What can hang from each mark
k731: k689
k770: k216 k384 k731
k216: k770 k955 k979
k280: k770 k979
k955: k10 k280
k88: k955
k979: k88 k216 k280 k384
k689: k216 k280

Every row comes from one small tree of marks. Brackets hold a mark, then the marks that hang from it, in the order of their numbers. Every link used is in the known rows. Which tree was each row made from?
Known rows
{k770 {k216 k955 {k979 k280}} k384 {k731 k689}}: [ 4.81 -6.35  3.04 -0.31 -5.26 -1.89 -4.87  3.86 -4.40 -2.33  4.56  3.95
  5.27  4.61 -7.34 -0.62  6.89  1.38 -1.27  3.18 -1.83 -2.54  1.02  1.81
 -0.27 -4.33]
{k88 {k955 k10 {k280 {k979 k216}}}}: [-0.41  1.92 -0.90  0.81  6.19  1.16  3.87  1.84  4.83 -0.15  4.37 -0.94
  0.99 -0.25  3.59  2.91 -0.79 -2.40 -1.51  3.49 -0.73 -1.13 -0.24 -2.43
 -0.07 -1.35]
{k731 {k689 k216}}: [-0.61 -0.77  0.07 -2.22 -3.49  2.97  0.93 -1.78  3.72 -0.64  4.86  2.92
 -0.60 -1.39 -4.42  1.68  3.18  0.61 -1.42 -1.33 -0.30 -3.52  0.52 -1.63
  0.54 -3.93]
{k979 {k216 k955} k280 k384}: [-0.58 -2.37  2.84 -0.38  0.65 -3.15  3.59  2.42  2.37 -1.83  5.11 -0.67
  4.94  3.06 -1.22  3.23 -2.20 -0.06 -4.28  4.53 -3.22 -0.71 -1.55 -4.30
 -0.17 -2.00]
{k955 k10 {k280 {k979 k88 k384}}}: [ 0.58  0.46  2.27 -2.03  0.41 -2.85  3.75  0.00  3.36 -2.03  1.25 -1.15
 -0.72  2.28  3.44  1.80 -3.60 -2.04  0.07  6.64 -2.88  4.32  1.64 -1.35
  1.91  2.15]
{k770 {k731 {k689 {k216 k955}}}}: [ 2.11 -1.82  0.90 -0.37 -5.76  1.07 -0.85  0.48  0.60 -0.28  5.48  3.12
  0.17  0.82 -8.15 -1.71  5.11  1.64  0.47 -2.79 -0.67 -2.47  1.78 -0.69
 -1.14 -7.85]
{k689 {k280 k770 {k979 {k88 k955}}}}: [-2.00  0.05  0.51 -2.04  0.17 -0.16 -0.80 -3.31  1.88 -0.52  3.32 -3.34
  0.22 -4.03  6.43  2.10 -0.35 -0.08  5.35  3.61 -1.77  2.05  3.09 -4.22
 -1.96 -4.26]
{k979 k88 k216}: [-2.85  0.99 -0.57 -3.44 -1.59 -1.59  2.36 -2.35  7.61  1.18  4.60 -0.11
  0.80 -4.17  1.21  1.35 -1.75 -0.14 -0.93  3.93 -2.66  3.11 -0.10 -5.22
 -1.13 -0.21]
{k689 {k280 {k770 k731} {k979 k384}}}: [-0.18 -4.15  6.80 -1.21  0.06 -2.37  0.46 -3.10 -3.47 -3.92 -0.19 -0.82
  0.07 -1.29  4.76 -0.35  2.64  0.09  1.32  3.12  0.60  0.56  1.34 -1.11
  0.96 -2.34]
{k280 {k770 k216 k384 k731} k979}: [ 1.44 -4.84  4.31 -2.65  0.15 -1.40 -1.11 -0.67 -2.72 -5.31  1.15  2.23
  0.30 -5.15  1.93  0.43  6.97  1.52  0.88  2.29  0.88 -0.41  1.74  0.40
  0.35 -4.25]
{k88 k955}: [-4.12 -0.62 -0.25 -4.78  4.40  0.62  2.45 -2.99  4.54 -2.40  7.24 -0.90
  0.30 -3.22  3.70  3.86  0.14  0.65 -0.19  1.66 -2.24 -2.18 -2.06 -3.34
 -2.36 -2.71]
{k216 {k770 k384 k731} {k955 k280} k979}: [ 0.71 -7.76  3.43 -2.83 -1.51 -8.66  1.60  1.24 -3.74 -3.80  3.06  2.00
  2.34  4.92 -4.23 -2.21  1.37  0.98  1.31  5.51 -3.56  0.12  0.50 -0.54
 -1.36 -3.58]
{k770 {k216 k955} k384 k731}: [ 0.32 -5.31  3.72 -2.78 -1.20 -3.41 -1.06  0.31  0.35 -3.34  4.56  2.44
  2.91  0.82 -5.42  0.13  3.77  2.62 -0.90  1.33 -1.77 -0.72  0.39  0.68
 -0.19 -5.98]
{k979 k88 {k216 k770 {k955 k10}} k280 k384}: [ 2.96 -0.42  0.21  0.46 -3.66 -5.16  5.38  4.28  1.82  0.31  5.50  0.09
  2.95  3.91 -1.29  1.20 -4.03 -1.14 -0.57  7.55 -5.04  4.47  2.92 -4.50
  0.65  0.30]
{k770 k384}: [-3.54 -4.28  3.86 -6.38  3.08 -3.15  3.49 -3.58  4.19 -5.47  4.31  1.83
  0.78 -1.25  1.21  3.97 -0.46  1.43 -2.03  3.75 -1.75 -0.51 -1.56 -1.90
  0.27 -1.65]
{k689 k280}: [-5.76 -2.10  3.15 -4.10  2.02 -0.16  2.17 -6.27  4.88 -0.98  3.57 -1.33
  0.32 -1.19  0.91  1.37 -1.92 -0.46 -1.53  1.81 -1.20  0.01 -1.21 -2.84
  1.02 -2.38]
{k955 k10}: [-3.63  0.99  0.25 -5.72  4.39  0.45  5.21 -1.98  5.27 -3.55  5.10  0.32
 -2.13 -2.28  2.71  1.93 -1.17 -1.61 -1.34  1.51  0.39  0.97 -0.61 -2.42
  0.27 -0.45]
{k979 k88}: [-4.09  0.36 -0.38 -5.51 -1.17 -1.10  2.03 -4.37  6.27 -1.05  5.06 -0.93
 -0.91 -3.80  2.27  1.57 -2.20 -0.34  0.61  3.29 -2.85  3.61 -0.34 -4.14
 -1.27 -0.84]
{k770 {k216 {k955 k10}} k384}: [-0.40 -2.50  1.63 -3.76  1.87 -1.70  2.16  2.88  3.27 -4.46  4.46  1.92
  2.27  1.89 -4.55  3.26  0.97  1.30 -1.34  2.20 -0.92 -0.74  1.50  0.01
  1.54 -4.13]
{k689 {k216 {k955 k10 {k280 k770}} k979}}: [ 0.97 -0.80 -0.88 -1.16  0.40 -1.95  3.38  5.42 -2.19 -3.42  0.98 -1.65
 -0.39  2.25 -4.13 -1.07 -0.70 -1.42  1.09  1.56  0.37 -1.86  3.51 -3.84
 -0.23 -6.01]
{k955 k10 {k280 k770}}: [-1.26  0.87  0.33 -1.85  5.46 -0.27  6.98 -2.22  0.50 -1.58  1.90 -2.99
 -5.67 -1.85  2.72  0.37 -3.43 -4.31 -2.65  4.10 -2.01 -0.96  0.63 -3.09
  1.25 -2.63]
{k88 {k955 k10 {k280 k770}}}: [-0.08  1.07 -0.92 -0.29  6.98  0.83  6.04 -1.17  0.37 -1.24  4.30 -4.04
 -4.75 -1.52  4.08  2.42 -2.74 -3.75 -1.69  4.68 -3.41 -2.95  0.78 -3.20
 -0.35 -3.72]
{k689 {k280 {k979 {k88 k955}}}}: [-3.74 -0.39  0.97 -2.77  0.05 -0.39 -1.44 -3.38  5.28  0.15  4.62 -1.65
  2.87 -1.53  4.61  2.64 -0.57  0.89  4.33  2.85 -1.99  2.96  1.27 -2.81
 -1.56 -2.70]
{k770 {k216 k955} {k731 {k689 k280}}}: [ 1.32 -2.34  2.42  1.71 -5.21  1.96 -3.80 -2.20  0.17  3.10  4.61  1.16
  1.34  2.39 -8.52 -1.75  4.74  0.00 -0.90 -1.08 -1.38 -2.39  2.07  1.66
  1.17 -7.25]

Which tree is each row?
[ 3.42 -3.85  2.42  0.04 -6.41 -5.62 -3.48  3.54 -2.23  1.08  1.45 -1.07
  4.02  5.17 -5.52 -2.59  1.46  0.75  0.35  6.00 -4.60  2.23  1.70 -0.53
 -0.64 -2.03]
{k770 {k216 {k955 k280} {k979 k88 k384}} k731}
[ 0.70 -1.40  1.78 -1.35 -0.25 -2.12  1.45 -0.86  2.24 -1.10  6.53 -1.92
  2.76  1.19  4.04  3.96 -3.34  0.24 -1.13  7.51 -6.01  1.20 -0.77 -4.14
 -1.62  0.10]
{k979 {k88 k955} k280 k384}
[ 3.24 -4.10  3.23 -1.65 -5.84 -3.34 -3.46  2.08 -2.37 -0.61  2.68  0.96
  4.83  1.54 -0.74 -1.65  2.68  0.53 -0.69  6.43 -3.38  3.23  0.11 -1.06
 -0.62  1.59]
{k770 {k216 {k979 k88 k280 k384}} k731}
[ 3.15 -5.58  5.78  0.70 -3.60 -0.07 -3.48 -4.21 -0.32  1.35  2.54  3.74
  1.65  1.86 -6.91  0.31  5.38  1.21 -3.06  2.39 -2.37 -2.71  1.24  3.25
  3.08 -3.79]
{k770 k216 k384 {k731 {k689 k280}}}
[-2.28 -3.00  5.52 -2.62  1.60 -1.53  1.82 -2.96 -0.97 -4.66  0.22 -1.83
  0.88 -1.31  5.66  2.87  0.38 -0.37  0.99  3.63  0.64 -0.06  1.25 -2.55
  1.53 -1.66]
{k689 {k280 k770 {k979 k384}}}
[-1.49  1.29  0.54 -2.18  5.39  0.63  5.70 -1.33  0.39 -3.65  1.06 -2.64
 -4.68 -2.66  5.25  0.59 -1.37 -3.96 -0.19  2.94  0.51  0.33  1.81 -2.58
  1.01 -2.26]
{k955 k10 {k280 k770 k979}}
[-0.24  2.89 -2.32 -3.11  2.42  0.79  2.20  0.56  2.23 -3.46  4.90 -1.55
 -2.20 -5.57  8.41  2.90  0.41 -0.88  5.51  3.31 -0.71  3.17  3.61 -3.75
 -2.62 -2.43]
{k280 k770 {k979 {k88 {k955 k10}}}}
[ 2.56 -6.24  2.74 -3.58 -0.30 -6.91  2.23  4.30 -4.31 -6.28  4.83  3.32
  3.32  4.77 -2.01 -2.12  1.56  0.54  2.05  4.95 -1.23  2.37  1.96 -0.79
 -0.80 -1.54]
{k216 {k770 k384 k731} {k955 k10} {k979 k280}}
[-0.82 -5.14  3.29 -2.57 -5.07 -3.67 -1.09 -1.26 -1.94 -0.96  1.69  2.98
  3.21  0.89 -4.26 -4.23  4.06  1.91  3.03 -0.02  0.73  0.33  1.98 -1.90
 -0.22 -2.78]
{k689 {k216 {k770 k731} k979} k280}
[ 3.82  0.30 -1.02  0.76 -3.67 -0.94  3.00  2.11  0.42  0.91  6.91  3.81
 -0.85  1.40 -4.85 -1.67  3.76 -1.70  0.17  1.01 -1.24 -0.12  2.72 -0.55
 -0.37 -3.45]
{k979 {k216 {k770 {k731 k689}} {k955 k10}}}
[-1.09 -1.41  0.18  0.22 -0.42 -1.13  4.30  0.25 -0.11 -0.92  2.27 -2.86
 -1.84  0.00 -4.81 -0.39 -1.49 -0.61 -1.01  0.90 -2.59 -3.33  1.64 -4.68
  0.01 -8.88]
{k689 {k216 {k955 {k280 k770}}}}
[ 3.85 -0.78 -0.38  2.38 -1.83 -0.17 -0.68 -1.92 -1.80  4.26  3.30 -3.21
 -2.89 -3.46 -0.06 -1.79  1.37 -1.50  0.01  5.20 -6.33 -0.46  1.77 -1.70
 -1.62 -5.40]
{k979 {k88 {k955 {k280 {k770 k216 k731}}}}}
[-2.75 -1.91 -1.09 -4.60 -3.10 -3.36 -0.66  1.82  1.99 -2.23  5.51 -1.43
  3.86  1.38 -0.09 -0.17 -2.20 -0.13  2.57  4.10 -2.58  3.92  0.74 -5.06
 -3.02 -2.22]
{k216 k955 {k979 k88 k280}}
[ 0.80 -0.47  3.14 -1.23  4.49 -1.64  5.76  0.55 -1.51 -4.68  0.07 -1.94
 -3.12  0.25  5.76  2.41 -1.41 -2.87 -1.17  5.59 -0.69 -0.03  1.43 -1.79
  1.92 -0.49]
{k955 k10 {k280 k770 {k979 k384}}}
[-0.95 -1.59  2.41 -0.15 -3.90  2.86  0.20 -3.81  3.35  1.81  3.21  1.81
  0.76  0.96 -5.95  1.23  1.81  0.29 -1.56 -0.80 -0.71 -3.38  1.29 -1.29
  2.16 -4.76]
{k731 {k689 k216 k280}}
[ 1.74 -0.50  0.18 -3.68  2.90 -2.15  2.21  1.05  0.94 -5.83  3.53  0.01
 -0.41 -3.16  7.01  4.71  0.72  0.69  5.06  6.20 -1.48  2.78  4.18 -2.59
 -1.56 -1.79]
{k280 {k770 k384} {k979 {k88 {k955 k10}}}}
[ 2.35 -5.12  3.59 -0.15  4.24 -3.48  1.60 -1.45 -3.69 -3.94  2.11 -0.79
 -1.24 -1.61  4.39  0.94  2.61  0.05  0.92  5.19 -2.68 -1.68  0.63 -0.57
 -1.44 -5.22]
{k88 {k955 {k280 {k770 k384 k731} k979}}}
[ 0.82  0.06  1.57 -0.96  2.29 -2.27  4.59  5.51  0.23 -5.68  2.22 -0.24
  1.90 -0.40  3.47  3.50  1.16 -0.63  0.75  3.28  1.73  0.24  2.79 -3.25
  0.37 -2.09]
{k280 k770 {k979 {k216 {k955 k10}} k384}}
[ 3.02 -5.22  4.37  0.49  1.01 -2.62  1.40 -2.42 -3.33 -1.27  0.18 -0.42
 -2.37 -1.46 -2.57 -0.70  2.08 -0.79 -4.16  5.25 -3.77 -2.54  0.61  0.19
  1.67 -5.09]
{k955 {k280 {k770 k216 k384 k731}}}
[-1.72 -6.42  4.82 -2.71 -2.31 -4.28  2.55 -3.01  1.69 -2.07  2.00  3.27
  3.14  1.87 -5.09  1.95  0.19  2.89 -0.01  2.38 -2.26 -1.43  1.35 -1.80
  2.88 -3.74]
{k689 {k216 {k770 k384}} k280}
[ 3.23 -6.22  6.39  0.28 -4.78 -1.27 -1.76 -3.57 -0.41 -0.02  1.65  4.43
  1.87  2.65 -7.87 -0.14  4.46  2.59 -1.42  0.99 -1.41 -2.76  1.68  1.20
  2.29 -5.10]
{k770 k384 {k731 {k689 k216 k280}}}
[-1.07 -1.70  3.48 -0.09  2.13 -2.56  3.61 -0.12  3.32 -1.41  1.38 -0.21
  2.37  1.01  2.52  3.09 -0.96 -1.05 -3.76  5.20 -1.64 -0.57 -1.65 -2.48
  1.74  0.54]
{k955 {k280 {k979 k216 k384}}}
[-3.58 -2.89  2.14 -1.81 -2.94 -1.21  2.67 -3.88  2.86  0.13  3.02  1.20
  1.33 -0.16 -3.82 -0.04  0.03  1.20  0.40  0.09 -1.17 -0.83  1.13 -3.28
  1.76 -4.02]
{k689 {k216 k770} k280}
[-0.03  1.83 -1.83 -1.10  2.93 -0.53  3.71 -1.43  4.80  1.73  5.19 -2.79
 -2.19  0.48  2.01  1.79 -4.72 -2.52 -0.02  5.77 -5.49  1.92  0.73 -3.18
 -0.78 -1.37]
{k979 {k88 {k955 k10 k280}}}
[ 0.35 -1.31  2.09  0.54 -3.83  2.78  0.56 -3.49 -0.19  1.09  1.64  0.14
 -1.74 -1.58 -4.00  1.08  2.29 -0.49 -0.55 -0.40 -0.60 -4.16  2.97 -2.26
  1.72 -6.38]
{k731 {k689 k216 {k280 k770}}}
[-2.09  0.91 -1.04 -3.36  1.56  1.55  2.38  2.09  4.24 -2.20  5.50 -0.22
  0.78 -0.17 -3.57  1.37  0.59 -0.41 -0.95  0.00  0.24 -0.32  1.40 -1.34
  0.79 -4.08]
{k770 {k216 {k955 k10}}}
[ 1.42 -6.54  3.62 -1.42 -1.08 -5.37 -2.23  2.65 -2.26 -2.15  1.73  1.21
  4.03  4.58 -6.83 -1.94  3.24  1.26 -1.27  3.96 -2.54 -1.43  0.30  0.83
 -0.17 -4.80]
{k770 {k216 {k955 k280} k979} k384 k731}
[ 6.67 -2.30  2.25  3.02 -8.73 -3.30  0.87 -0.53 -1.33  3.60  5.01  3.07
  0.95  1.55 -1.80 -1.09  2.02 -0.85 -2.01  7.33 -6.14  2.39  1.20 -1.81
  0.70  1.13]
{k979 k88 {k216 {k770 {k731 k689}}} k280 k384}
